Each row comes from the steps of one path. Every step used is in the known rows, and no mark comes twice. Write the path behind each row, first mark first.
In the rows, 128 means zero.
Known rows:
nizo siku: [107 127 133 102 105 145 100 127 114 127 106 103 155 115 132 122 145 149
 138 148 139 117 148 142 120 123 134 134 112 106 128 148 141 134 113 132
 116 135 138 154 118 103 123 139 134]
nizo pizazum: [103 129 142 105 111 145 103 126 116 123 108 109 133 108 120 122 149 160
 132 145 143 112 143 147 124 125 128 144 106 115 130 152 148 125 110 139
 116 144 152 134 116 115 122 132 127]
tazu fidurek: [118 144 143 112 120 137  98 124 118 135 112 114 147 136 115 117 132 142
 124 127 133 133 148 136 129 135 126 153 120 139 132 158 144 106 153 135
 116 130 128 147 139  97 118 155 146]
fidurek pobif: [117 135 138 113 140 122 107 120 115 131 112 135 137 142 115 110 125 140
 129 126 123 135 141 135 123 135 122 134 120 132 125 160 157 105 147 130
 121 136 138 129 147 117 124 153 145]
muvos fidurek: [105 152 137 116 118 131  98 131 114 145 128 123 152 153 109 112 124 137
 126 128 132 135 154 137 124 131 121 133 106 124 126 152 144 100 145 123
 118 128 140 133 137 106 123 168 126]
pobif fidurek: [110 146 139 107 118 138 105 123 125 140 122 132 137 137 117 106 125 148
 121 123 122 127 142 136 125 131 130 138 126 124 130 162 147 108 143 128
 125 124 135 130 139 109 118 158 140]
vamusor somu falug siku nizo pizazum: [118 102 153  58  96 138  85 145 122 120  84  88 150  97 108 102 174 145
 181 188 165  75 146 156 126 128 136 134 104  91 147 172 127 208  66 178
 130 138 144 131  68  93 115  91 121]
razas zagi pasi: [110 148 151  76 117 171 127 126 138  94 111 115 123 158 138 124 139 163
 140 161 132 102 151 144 149 142 125 155 111 129 146 178 122  92 138 110
 129 146 144 140 108 152 127 135 142]
vamusor somu falug siku: [133 130 145  82 109 129  83 142 116 130  79 102 151 138 125  96 144 138
 171 177 144  90 151 147 141 125 138 130 120 107 150 175 114 154 116 151
 145 129 121 122 101 107 122 115 131]
siku nizo: [107 119 144  98 112 144  98 132 125 124 115 107 132 133 117 124 151 153
 134 147 144 113 141 141 117 142 120 145 116 132 137 147 137 137 105 136
 116 135 152 141 114 113 121 132 129]
somu vamusor pasi zagi razas: [109 136 149  44 115 197 120  95 139 116  97 105  93 192 131 102 139 189
 130 205 147  75 156 143 169 147 149 139  71 104 142 166 109  78 151 119
 124 134 133 154  68 138 131 130 146]
razas zagi pasi vamusor somu falug: [141 158 157  36 107 176 101 144 109 102  77 102 114 157 134 114 126 155
 172 210 148  78 159 136 160 121 143 152 102 111 140 170  97 131 145 121
 149 129 113 122  74 168 120 112 132]
puvo kovup: [113 137 152 107 105 136  88 133 110 136 108 113 142 135 130 112 145 158
 140 135 140 115 145 139 127 142 127 158 122 116 128 137 145 133 113 137
 124 143 143 139 122 116 123 134 130]
nizo kovup puvo: [ 91 119 149  91  92 137  95 133 112 134 104 116 154 112 123 121 151 145
 140 148 144 118 149 145 112 140 132 149 124  99 121 137 151 169  91 139
 112 149 145 154 110  98 124 128 124]
zagi pasi vamusor somu falug muvos fidurek: [137 163 145  74  99 148  73 140  81 137 110 116 135 190 117  98 104 118
 166 188 146 107 167 125 127 113 132 159  87 108 116 148 113 145 155 136
 152 113 105 119 100 154 132 142 121]
fidurek muvos falug siku: [121 143 134  94 128 100  70 131 107 130 119  98 179 130 132 123 164 109
 157 149 113 109 139 149 116 145 127 135 109 120 156 158 151 141 119 160
 133 123 104 120 145 114 111 138 137]
pobif fidurek muvos falug somu: [121 176 154 103 119 102  67 122 110 157 130 117 161 126 110 121 140 123
 135 146 112 117 134 138 115 147 136 140  90 118 136 166 144 145 146 159
 130  97 101 115 155 100 108 156 142]
somu vamusor pasi zagi: [104 129 143  67 115 187 102 109 124 131  93 105 105 178 131 102 133 179
 127 200 146  88 153 146 157 143 144 140  83 106 137 148 116  93 155 122
 120 129 127 149  82 123 133 137 144]
pizazum nizo kovup falug muvos fidurek: [ 75 130 136  95  82 109  88 127  72 158 147 130 156 142 104 101 137 126
 151 157 145 141 150 141  91 135 126 153  86 104  96 140 158 201  76 150
 101 131 141 130 115  97 131 145 120]
fidurek muvos falug siku nizo: [115 125 135  79 119 103  68 135 115 125 123  91 178 125 123 127 179 112
 162 154 124 101 134 150 107 154 121 137 108 121 157 156 155 174  92 173
 126 123 116 127 128 109 107 127 132]
falug siku: [110 127 133 103 119 132  95 128 120 124 109 112 156 143 140 110 155 142
 145 146 126 111 146 150 130 137 119 138 123 122 153 164 134 134 113 138
 127 139 140 142 124 111 122 136 134]
muvos falug siku: [112 145 131  99 118 119  80 135 114 120 113  97 177 144 130 123 169 116
 147 152 126 106 148 147 134 138 135 135 117 116 159 169 139 134 105 155
 129 126 121 126 134 106 119 134 126]
pasi vamusor somu falug siku: [141 132 139  65 110 138  69 148  92 134  78  97 147 141 138 101 138 132
 178 192 144  85 154 142 136 118 137 134 114 104 148 156 111 170 120 150
 145 123 112 123  89 127 115 110 122]
pizazum nizo kovup: [ 91 121 144  85  98 132  95 146 102 140 118 102 140 111 111 118 160 150
 144 155 145 120 139 142 114 134 134 148 113 115 119 145 150 181  87 135
 104 142 150 128 113 106 118 124 129]
badir fidurek muvos falug: [121 162 146  98 125 110  70 127 107 149 132 113 162 129 114 127 143 109
 135 130 110 134 133 139 117 140 137 137 118 123 127 153 168 108 147 150
 131 111 101 115 167 109 103 161 146]
badir fidurek tazu lotad: [107 152 137 139 116 134 107 107 131 143 141 125 152 139 134 105  97 102
  95 103 119 161 145 112 125 142 120 146 116 136 143 177 159  79 152 135
 116 123 117 134 182  91 109 171 161]
razas zagi pasi vamusor: [118 152 148  59 117 175 116 130 117  94 109 109 120 161 151 130 137 159
 145 178 129  97 155 137 149 133 127 161 103 126 144 159 118 110 143 111
 129 139 133 140  96 174 121 131 131]
pasi zagi razas: [115 143 146  76 115 166 130 112 134 108 115 110 107 165 136 111 144 169
 126 162 134  89 154 134 156 145 128 146  98 120 133 179 116  76 126 109
 121 139 153 144  98 143 123 134 144]
zagi pasi: [114 144 140  97 118 153 109 128 122 110 113 114 133 157 131 123 140 151
 137 152 133 114 151 138 139 136 126 152 117 135 138 162 130 102 135 119
 128 138 134 138 117 145 130 143 139]
puvo kovup nizo siku falug muvos: [ 86  95 133  88  69 120  86 118  93 138 116 118 156 117 142 101 155 135
 162 162 152 106 150 135  93 144 134 159  83  82 120 107 154 220  55 178
 123 134 156 176  95  89 138 110 116]
siku falug somu vamusor pasi zagi razas: [ 97 140 158  47 111 179 118  87 122 128 102 111  88 186 134  98 142 180
 141 227 149  53 157 147 162 163 147 138  25  99 147 171  87 126 122 136
 125 115 140 164  48 124 137 120 136]
somu falug muvos fidurek: [109 154 146 120 104 120  85 127  96 152 120 127 139 176 111  91 112 114
 143 146 144 133 161 135 109 123 124 143  96 113 104 147 135 109 138 135
 144 119 126 125 136 117 133 157 122]
zagi razas: [116 147 148  89 117 152 115 117 132 115 113 116 122 153 128 119 140 162
 134 145 136 104 150 139 137 136 126 143 108 127 140 165 130  90 123 120
 127 142 145 139 119 135 123 138 134]
fidurek muvos falug somu vamusor pasi: [117 164 157  75 117 135  50 111 106 155  98  96 146 156 116 123 143 146
 149 205 136  94 139 154 131 153 150 139  56 106 148 139 127 149 160 165
 134 105  84 128 121 106 124 140 138]
muvos fidurek tazu: [ 99 161 135 133 122 130 112 122 123 146 133 130 160 153 110 110 102 123
 108 115 125 147 157 128 129 132 113 133  95 124 132 156 147  96 148 121
 116 126 128 124 157 113 120 174 139]
muvos falug somu vamusor: [109 167 157  94 109 136  62 114 104 144 103  98 158 149 122 130 153 153
 144 185 144 100 143 151 139 137 149 143  75 110 145 147 119 142 133 156
 125 106 107 128 123 103 125 137 125]
falug siku nizo pizazum: [ 98  98 142  82 104 139 100 129 127 111 111  98 154  98 123 116 184 150
 154 158 147  95 143 159 113 138 121 142 108 105 150 162 147 187  63 165
 112 150 166 150  89 100 115 114 125]
puvo kovup falug somu vamusor: [100 141 169  87  90 130  68 103  91 155  97 124 154 137 136 112 142 179
 158 188 153  99 143 153 128 152 139 162  76  98 130 130 122 187  99 161
 115 125 123 148  87 101 130 125 130]
falug siku nizo: [105 105 137  89 110 134  95 132 129 118 113 103 154 135 130 116 168 141
 152 154 140 101 145 151 117 147 115 141 121 122 155 159 136 167  86 152
 118 140 151 148 105 106 119 124 129]
pizazum nizo siku falug muvos: [ 82 101 125  87  91 119  98 127  81 135 128 106 141 123 126 108 148 128
 160 167 146 117 146 142  97 129 130 147  80 104 127 136 145 200  71 152
 122 125 152 151 107 104 135 116 125]
pobif fidurek badir: [112 137 140 105 142 121 111 118 131 147 128 149 147 147 108  97 115 149
 113 108 118 143 139 131 122 141 127 136 133 138 118 166 159 104 158 131
 128 125 129 123 152  96 119 168 158]

Write each row's path:
[114 138 146 117 105 130  86 127  97 139 106 120 124 163 131  97 125 131
 149 158 144 118 151 138 114 124 127 152 105 119 114 144 126 114 122 135
 151 127 126 126 132 129 136 131 130] | somu falug muvos
[ 84 101 138  55  86 151  83 100 116 146  87 108 141 124 129 108 154 157
 156 226 164  82 153 151 121 145 158 125  38  75 147 125 120 218  92 180
 116 113 136 183  58  70 138 115 119] | kovup nizo siku falug somu vamusor pasi
[ 81 109 132  94  71 112  84 118  89 152 132 126 172 129 124  94 146 119
 158 151 151 121 160 134  86 141 128 150  71  76 108 109 162 217  66 177
 120 126 159 172 100  77 136 137 109] | puvo kovup nizo siku falug muvos fidurek
[104 102 155  76  94 123  89 142 114 135  94 100 157 117 121 103 176 128
 170 171 150  89 146 148 106 140 132 142 118 102 125 158 137 198  53 160
 123 135 145 138  84  97 115 110 125] | somu falug siku nizo kovup
[102  98 149  75 103 123  95 136 120 118  94  96 153 100 118 105 182 134
 169 174 157  87 145 157 114 132 128 135 105  99 140 163 138 187  54 169
 126 143 153 136  78 103 113 103 120] | somu falug siku nizo pizazum
[120 137 142 112 139 121 104 121 124 141 119 130 157 143 107 107 119 139
 115 112 126 147 146 128 125 144 126 150 126 151 122 160 157 104 169 139
 120 132 121 140 153  88 118 167 163] | tazu fidurek badir
[143 135 140  50 109 149  79 146  98 112  78  96 148 155 142 105 142 129
 183 204 141  78 160 141 147 119 137 145 111 107 153 165 103 168 124 145
 148 125 107 126  77 154 120 110 130] | zagi pasi vamusor somu falug siku
[ 96 136 152  81 111 152  86 104 106 151  95 117 121 158 124 107 132 162
 148 207 147  88 147 155 136 150 145 134  48 106 146 143 106 155 126 150
 131 112 125 154  80  99 141 128 126] | siku falug somu vamusor pasi
[102 160 143 137 107 115  98 119 104 155 127 135 147 175 113  89  90 101
 125 134 137 144 164 125 115 126 116 145  84 113 113 150 136 109 141 130
 143 117 116 115 159 120 131 162 134] | somu falug muvos fidurek tazu
[136 112 145  48 103 139  70 152  99 126  82  91 147 132 126 107 154 135
 182 201 153  78 151 143 126 125 132 136 113 104 151 151 113 206  95 162
 137 122 122 128  71 122 111 101 120] | pasi vamusor somu falug siku nizo
[ 96 141 130 118 126 104  97 106  96 153 146 161 160 180 111  91 103 129
 127 127 128 158 151 132  98 144 114 144  97 132 100 152 153 126 135 140
 127 127 123 129 149 103 139 174 140] | kovup falug muvos fidurek badir
[136 146 151  88 109 143  85 143 110 137  82 107 131 137 110 104 125 147
 158 172 152 101 148 137 138 120 142 134 115 113 130 163 114 127 136 134
 142 124 117 116 109 115 124 121 132] | vamusor somu falug
[100 101 132  81 107 122  98 119 114 116 113 119 160 129 133 112 166 143
 157 167 141 105 145 152 113 151 117 136 115 119 150 163 135 183  60 158
 111 138 144 150  89 104 122 119 126] | kovup falug siku nizo
[101 144 148 112 112 124  97 118 102 143 116 121 132 133 129 117 136 144
 142 165 135 103 143 145 124 149 124 141  72 124 141 156 114 152 102 140
 125 115 146 143 112 105 132 131 125] | siku falug somu
[115 172 160  84 119 114  55 108 106 167 121 115 164 135 112 121 139 143
 144 166 123 110 131 149 119 142 147 142  75 110 138 147 146 149 156 168
 131  92  87 113 142  99 111 155 144] | pobif fidurek muvos falug somu vamusor
[ 95 118 136  89  98 118  93 118  97 135 109 125 168 119 141 108 161 140
 158 160 132 108 144 150 111 145 129 140 111 106 128 162 141 180  64 150
 106 140 135 148 100  97 124 127 132] | nizo kovup falug siku
[108 128 145  69 105 101  72 133 115 147 134 106 184 105 110 114 181 112
 160 140 115 104 128 145  92 153 132 142 115 104 135 160 175 205  79 181
 116 115 114 125 127  81 100 137 138] | pobif fidurek muvos falug siku nizo kovup
[136 156 149  43 109 189 106 138 118  96  97 102 118 159 142 125 130 172
 157 195 136  85 153 137 158 128 135 159 104 117 152 167 108 129 154 118
 134 135 124 133  87 168 123 121 135] | razas zagi pasi vamusor somu
[ 90  95 134  75  80 121  94 125 106 135 104 114 162  93 132 110 164 140
 161 159 152 102 148 136 109 143 140 144  91  85 126 115 154 211  52 170
 113 135 157 172  83  82 127 113 117] | puvo kovup nizo siku falug
[ 85  97 120  91  84 127  95 110 100 132 120 120 143 122 141 106 147 129
 153 166 149 112 151 137  92 133 132 141  78  94 124 121 144 191  74 166
 126 127 154 171 105  94 141 118 119] | kovup nizo siku falug muvos
[ 99 116 152  89  96 144  95 136 117 133 114 105 139 117 116 122 161 154
 141 148 148 110 138 139 105 143 129 151 115 119 116 141 147 170  81 140
 107 137 154 146 104 101 120 126 127] | siku nizo kovup
[111 135 135  85 114 176 114 121 128 121 104 105 104 169 129 102 138 158
 117 180 136  95 154 137 154 152 133 137  97 116 134 167 116  89 146 116
 119 134 140 151  97 121 130 138 141] | vamusor pasi zagi
[116 140 147 110 137 126 107 115 120 143 125 146 140 142 111 107 121 126
 121 110 114 150 139 132 123 135 127 133 131 129 117 167 171 100 153 133
 119 126 139 132 159 105 113 171 153] | badir fidurek pobif
[ 98 142 130 126 130  99 104 108  85 151 148 159 144 175 104  92 105 105
 137 120 119 147 150 131  98 138 112 138  76 126 110 150 163 126 133 142
 131 118 142 136 147 106 138 168 131] | siku falug muvos fidurek pobif
[118 143 140 100 125 121  92 120 118 153 130 132 139 127 118 106 120 145
 129 119 111 129 133 140 107 136 122 140 119 127 130 153 160 112 155 134
 129 120 118 122 151 115 111 161 152] | pobif fidurek muvos
[140 145 147  82 100 149  63 140  77 142  92 110 118 162 133 100 111 137
 165 190 150 101 153 129 120 110 136 155 102 109 120 133 111 152 141 143
 155 117 106 120 109 142 132 117 123] | pasi vamusor somu falug muvos
[133 151 148 107 119 114  83 128  93 156 113 139 142 177  92  81  95 114
 154 148 138 134 154 127 113 121 128 136  96 111 103 166 144 133 163 148
 147 115 119 112 141 106 131 157 133] | vamusor somu falug muvos fidurek pobif
[112  90 156  49  77 129  76 152 116 131  76  95 170 104 114 102 176 133
 186 194 165  78 153 151 114 141 139 139 126  76 139 157 132 252  49 180
 125 142 139 148  61  79 116  88 119] | vamusor somu falug siku nizo kovup puvo
[101 104 139  82  78 134  86 130 121 132 100 102 166  98 135 113 166 151
 150 156 154 110 151 136 114 138 141 147 115  83 126 117 155 196  79 164
 108 144 155 169  99  84 122 121 121] | puvo kovup nizo siku
[143 148 146  73 110 147  72 149  90 140  80 101 125 136 123 109 120 143
 162 188 149  97 152 133 136 112 142 139 109 110 128 142 111 144 141 134
 144 118 107 115  97 137 118 119 123] | pasi vamusor somu falug
[ 96 110 132  80 101 134 101 141 109 129 114  91 155 105 117 123 158 147
 146 159 148 121 146 144 118 124 135 134 110 105 134 144 150 178  92 139
 107 138 149 142 110 100 116 126 130] | pizazum nizo siku
[111 106 146  81 109 120  93 139 122 124  95 101 153 133 126 103 168 126
 165 168 149  95 149 149 119 138 123 135 119 114 144 161 128 169  77 156
 132 132 141 133  93 108 116 113 128] | somu falug siku nizo
[127 144 143 104 128 121  87 121 112 144 120 115 151 123 116 118 124 132
 131 125 119 134 139 137 111 140 117 155 110 142 132 146 159 109 168 141
 122 126 111 141 152 107 111 158 157] | tazu fidurek muvos
[ 92 108 150  84  85 134  89 129 124 127 102 110 145  89 122 113 171 163
 144 153 160 105 146 144 118 138 138 154 105  89 126 123 162 187  77 170
 110 154 166 149  94  97 121 114 115] | puvo kovup nizo pizazum
[143 149 148  68  99 159  73 138  84 122  93 107 117 176 137 103 117 135
 172 200 149  94 158 127 131 113 137 166  99 112 126 146 103 151 147 137
 157 118 101 123  96 165 135 117 129] | zagi pasi vamusor somu falug muvos
[ 97 160 134 142 111 131 102 113 113 148 145 137 149 176 118  99  95 122
 109 118 126 153 158 126 114 132 107 150  89 122 123 149 145 106 151 128
 127 125 126 128 170 118 133 173 137] | falug muvos fidurek tazu
[ 84 116 140  75  94 120  97 132  89 138 118 115 146 106 114 118 156 150
 152 167 147 122 138 142 109 138 135 145 106 113 113 145 150 195  64 143
  95 139 141 130  99 102 122 120 130] | pizazum nizo kovup falug
[106 141 155  74 108 183  93 102 122 138  93 102 104 175 134 101 137 183
 129 218 150  77 152 150 158 153 144 145  57 100 139 160  96 122 153 135
 120 117 129 155  78 112 132 134 141] | falug somu vamusor pasi zagi
[ 95 117 126 108  97 132  98 113  86 133 124 120 143 136 141 107 134 131
 153 155 137 114 148 140  97 128 127 145  79 106 120 137 139 158  88 146
 132 124 141 163 114 106 139 130 128] | nizo siku falug muvos
[107 122 142  69 114 102  78 129 121 131 131 102 179  88 105 119 187 117
 155 143 124 102 132 155 101 144 130 134 104  99 151 168 177 196  81 191
 122 123 124 123 119  89  96 132 136] | pobif fidurek muvos falug siku nizo pizazum
[ 92 121 143  58  97 172 101  98 105 140  94  99 124 147 137 100 146 168
 147 231 151  67 155 151 145 149 151 131  29  78 138 153  99 169 109 148
 115 108 132 179  49  91 137 121 137] | nizo siku falug somu vamusor pasi zagi
[ 98 113 148  89 104 146 104 129 124 118 112 102 133  98 111 124 167 162
 137 151 155 107 140 148 112 135 125 146 105 114 134 147 150 157  81 151
 109 143 160 143  98 106 118 120 125] | siku nizo pizazum
[111 167 160  46 109 175  94  98 128 121  99  87 116 190 126 114 162 166
 135 230 149  60 157 144 175 160 160 142  41  91 151 180  94 113 140 144
 124 113 115 146  75 118 128 129 137] | muvos falug somu vamusor pasi zagi razas
